Each row comes from the steps of one walk. Every step used is in the known rows, and no mark comes twice. Write the walk behind each row, first mark first.
Known rows
deme > tususa: [-10.1  15.8   0.9  -0.7   4.7 -24.7   9.7   4.0 -15.4  18.9  -5.8   6.1
   0.7 -10.0  -3.6 -13.0  -7.4 -13.9]
gopa > deme > supa > menadef > tususa > sefo: [  1.4  56.3  17.7  29.6 -22.7 -31.8  -0.6 -33.6  11.6  12.9   8.1  26.3
  -2.1  -9.0  47.9 -11.8  -4.1  15.9]
vutes > menadef: [  9.6  34.7   6.9   5.5  -2.4  -6.6   1.4  -4.6  -2.4   4.1   6.5  -2.9
 -18.8  16.7  16.4 -17.6  -0.7   4.7]
supa > menadef > gopa > deme: [ 12.8  30.0  -1.2  18.2 -10.5  -8.7  10.6 -27.5  27.5  -4.5 -17.2  -2.1
 -13.6  -8.1  29.1  -5.5  17.4  -4.8]
vutes > deme > supa: [  8.4   3.8  12.3 -18.0  -7.5 -15.4  -4.8  -7.8  12.2  -0.5  -3.0   8.1
 -11.2 -10.3  25.0 -19.4 -14.9  -3.3]
supa > menadef > gopa: [ -0.5  18.7  -2.9  -0.8  -0.5  -6.8  10.0 -19.8  14.5   1.2 -13.3  -6.7
   4.8  10.6  21.0 -12.7  12.5   5.3]
tususa > deme > supa > menadef: [ 16.3  40.5   6.3 -10.1  11.0  -9.0  -3.8 -23.7   5.8   6.6  -6.7  -4.0
  17.8   7.8  25.0 -23.2  -8.6   1.4]
menadef > tususa > sefo: [-15.0  12.1   5.2  26.4 -18.4 -17.8   0.2  -5.6   8.2  15.6   7.9  17.4
  -1.0 -10.8  16.9  12.1   2.4  17.5]
tususa > sefo: [-13.7   4.2  -0.9  18.9 -17.5  -1.3   8.5 -10.8   2.4   4.7  11.1   9.1
   4.0 -14.9  10.9  19.8   2.7  19.1]
deme > supa > menadef: [  5.0  32.1  10.6 -16.5   5.6 -11.1  -1.6 -20.1  -8.5   1.4   3.2   4.4
  17.5  19.6  23.5 -31.1 -11.4   8.5]
vutes > menadef > tususa: [  7.1  42.8  12.5  12.6  -2.9 -23.6  -7.0   0.7   4.0  13.8   4.6   5.7
 -23.6  21.1  22.1 -26.6  -1.1   2.0]
menadef > tususa > deme: [ 10.5  15.9   1.5  12.1   4.6 -16.1 -11.2   1.4  19.8  15.4 -13.4   0.1
  -4.4  -6.4   7.2   0.1   3.2  -8.9]
supa > menadef: [  5.7  30.1   0.7   6.4   6.7   1.0   3.8  -7.1  -1.0  -6.8  -0.7  -4.8
   3.3  11.8  13.8 -11.8   6.1   9.0]
supa > menadef > gopa > deme > tususa: [  2.4  46.5  -1.0  17.4  -5.7 -32.7  20.5 -22.0  13.3  14.9 -22.3   4.6
 -13.0 -17.4  25.2 -18.8  10.6 -19.4]
tususa > deme > vutes > menadef: [ 39.0  43.1   0.3  10.0  -4.0  -0.1   5.3 -25.3   6.9  -1.1  -9.1  -0.8
 -20.9  -2.3  25.8  -8.6 -10.5 -12.1]
gopa > deme: [ 13.2  11.3   2.0  19.6 -10.0  -2.6   0.7  -7.2  12.4  -6.1  -4.1   4.7
 -16.7 -17.3   8.7   7.3   4.7 -10.8]
supa > menadef > tususa > deme: [ 15.4  46.0   2.8  18.4  11.4 -14.7  -7.2  -5.9  20.3   9.6 -14.7  -5.0
  -0.8   4.4  19.5 -12.4   9.4   0.5]
tususa > deme > vutes > menadef > supa: [ 44.9  42.8  13.5  -4.0  -7.6  -2.7   7.0 -27.9  -1.0   0.5 -16.0  -1.7
 -13.2 -11.2  38.6 -24.6 -23.1  -7.4]
deme > supa: [ -0.7   2.0   9.4 -22.0  -1.2 -11.2  -4.7 -12.7  -8.7   8.2   5.1   8.8
  13.9   7.4  10.7 -18.6 -17.2  -0.6]
tususa > deme > supa: [ 10.7  10.3   5.4 -17.1   4.4  -9.8  -6.9 -16.4   5.9  13.2  -5.7   0.4
  13.6  -2.6  12.1 -11.7 -13.8  -7.8]

Write each row's walk
[ 24.4  58.5  11.0  51.1 -38.3 -22.5   9.1 -34.7  13.5   5.6   5.5  30.5
 -40.7 -20.2  49.8   4.6  -6.1   1.6]
gopa > deme > vutes > menadef > tususa > sefo
[ 33.1  34.0  17.3  -9.4 -12.3  -4.1  10.2 -24.4 -15.8  -4.4  -4.5   7.3
 -13.3  -1.0  35.3 -31.6 -26.7   0.8]
deme > vutes > menadef > supa
[ 15.2  33.1  20.3  -8.9  -5.8  -9.2   1.7  -7.3 -11.1   5.5   0.1  -3.2
  -9.7   8.9  28.0 -34.4 -14.2   9.4]
vutes > menadef > supa
[ 17.2  44.5  12.8   3.3  -4.0 -12.6  -0.7 -27.8   3.7  -3.6  -0.3   8.9
  -1.0   1.7  31.5 -23.3  -6.2  -2.0]
gopa > deme > supa > menadef
[  6.3   2.5   7.1  -9.8 -18.4 -20.6   2.1 -32.7  20.4  10.5 -11.3  11.3
  -3.3 -11.2  26.8 -11.1  -4.9 -15.7]
menadef > gopa > deme > supa
[  8.9  18.1  10.8  -9.1   3.7 -26.7 -15.8 -11.7  12.2  24.0  -8.5   8.9
   8.1   1.2  18.3 -19.0 -13.3  -9.3]
menadef > tususa > deme > supa
[ 33.6  45.7  -0.3  18.2   3.9 -10.0   0.5 -22.8  14.0  -0.6 -20.0   5.9
  -4.0  -3.8  28.2  -9.9  -4.0  -9.3]
supa > menadef > tususa > deme > vutes
[-10.7  50.2  -1.1  35.9 -23.5 -34.2  29.0 -33.1  14.5  19.7 -11.5  14.2
 -10.2 -31.8  35.4   0.6  12.9  -0.7]
supa > menadef > gopa > deme > tususa > sefo
[ 10.3  28.4   2.4 -18.4   4.4 -16.6   2.6 -35.5  21.2  14.0 -19.6  -5.8
  18.1   7.5  31.9 -24.2  -1.6  -2.4]
tususa > deme > supa > menadef > gopa
[ 39.5  47.2   5.8  24.3 -19.2  -3.9   8.5 -29.1   5.5 -11.0  -2.7  11.5
 -38.6  -9.7  32.4  -7.0  -9.3 -15.6]
gopa > deme > vutes > menadef
[ -9.9  31.2   1.8  37.4 -22.6 -29.3  19.3 -14.4  -0.2  18.7   1.7  19.0
 -13.8 -42.7  16.3  13.2  -0.2  -4.9]
gopa > deme > tususa > sefo
[  6.3  49.9   5.4  16.9 -13.9 -40.6  17.8 -19.6  11.3  24.6 -14.9   5.9
 -35.5 -12.2  28.9 -24.5   3.2 -24.5]
vutes > menadef > gopa > deme > tususa
[  0.0  17.6   3.8   2.8  -1.6 -27.3  10.8   9.6   5.4  11.0 -13.2   5.8
 -25.0 -27.8  11.4 -14.6  -5.3 -16.9]
vutes > deme > tususa
[ 14.5  33.4  13.8 -11.9  -1.0 -14.8  -1.8 -14.9  10.8  -6.9  -4.2   4.2
  -8.6   2.0  37.3 -31.9  -9.0   6.3]
vutes > deme > supa > menadef
[  2.9  22.7   2.4  -2.0  -9.1 -14.0   7.5 -16.9  14.7  10.8  -5.1  -4.8
 -17.7  15.1  24.1 -18.9   6.0  -0.4]
vutes > menadef > gopa
[ 20.6  24.6  -0.8  -1.4 -16.9  -8.8  15.0 -33.5   8.4   1.6 -11.0   5.6
 -20.9   7.0  30.2 -15.8  -6.4  -9.2]
deme > vutes > menadef > gopa
[ 32.8  31.0  -4.2   3.2 -11.8  -7.6  12.1 -38.2  23.0   6.2 -21.4  -3.0
 -21.1  -3.7  32.7  -7.9  -4.3 -17.2]
tususa > deme > vutes > menadef > gopa
[ 25.1  43.3   9.5  12.7 -11.2 -17.7   0.4 -16.9  -0.2   4.9  -1.3  16.7
 -26.0  13.1  29.8 -23.4 -13.3  -6.5]
deme > vutes > menadef > tususa
[  3.8  38.0   6.2  13.2   5.8 -15.9  -3.9  -2.7   5.4   3.6  -4.1   4.6
  -2.0  15.2  19.3 -21.3   6.3   7.1]
supa > menadef > tususa
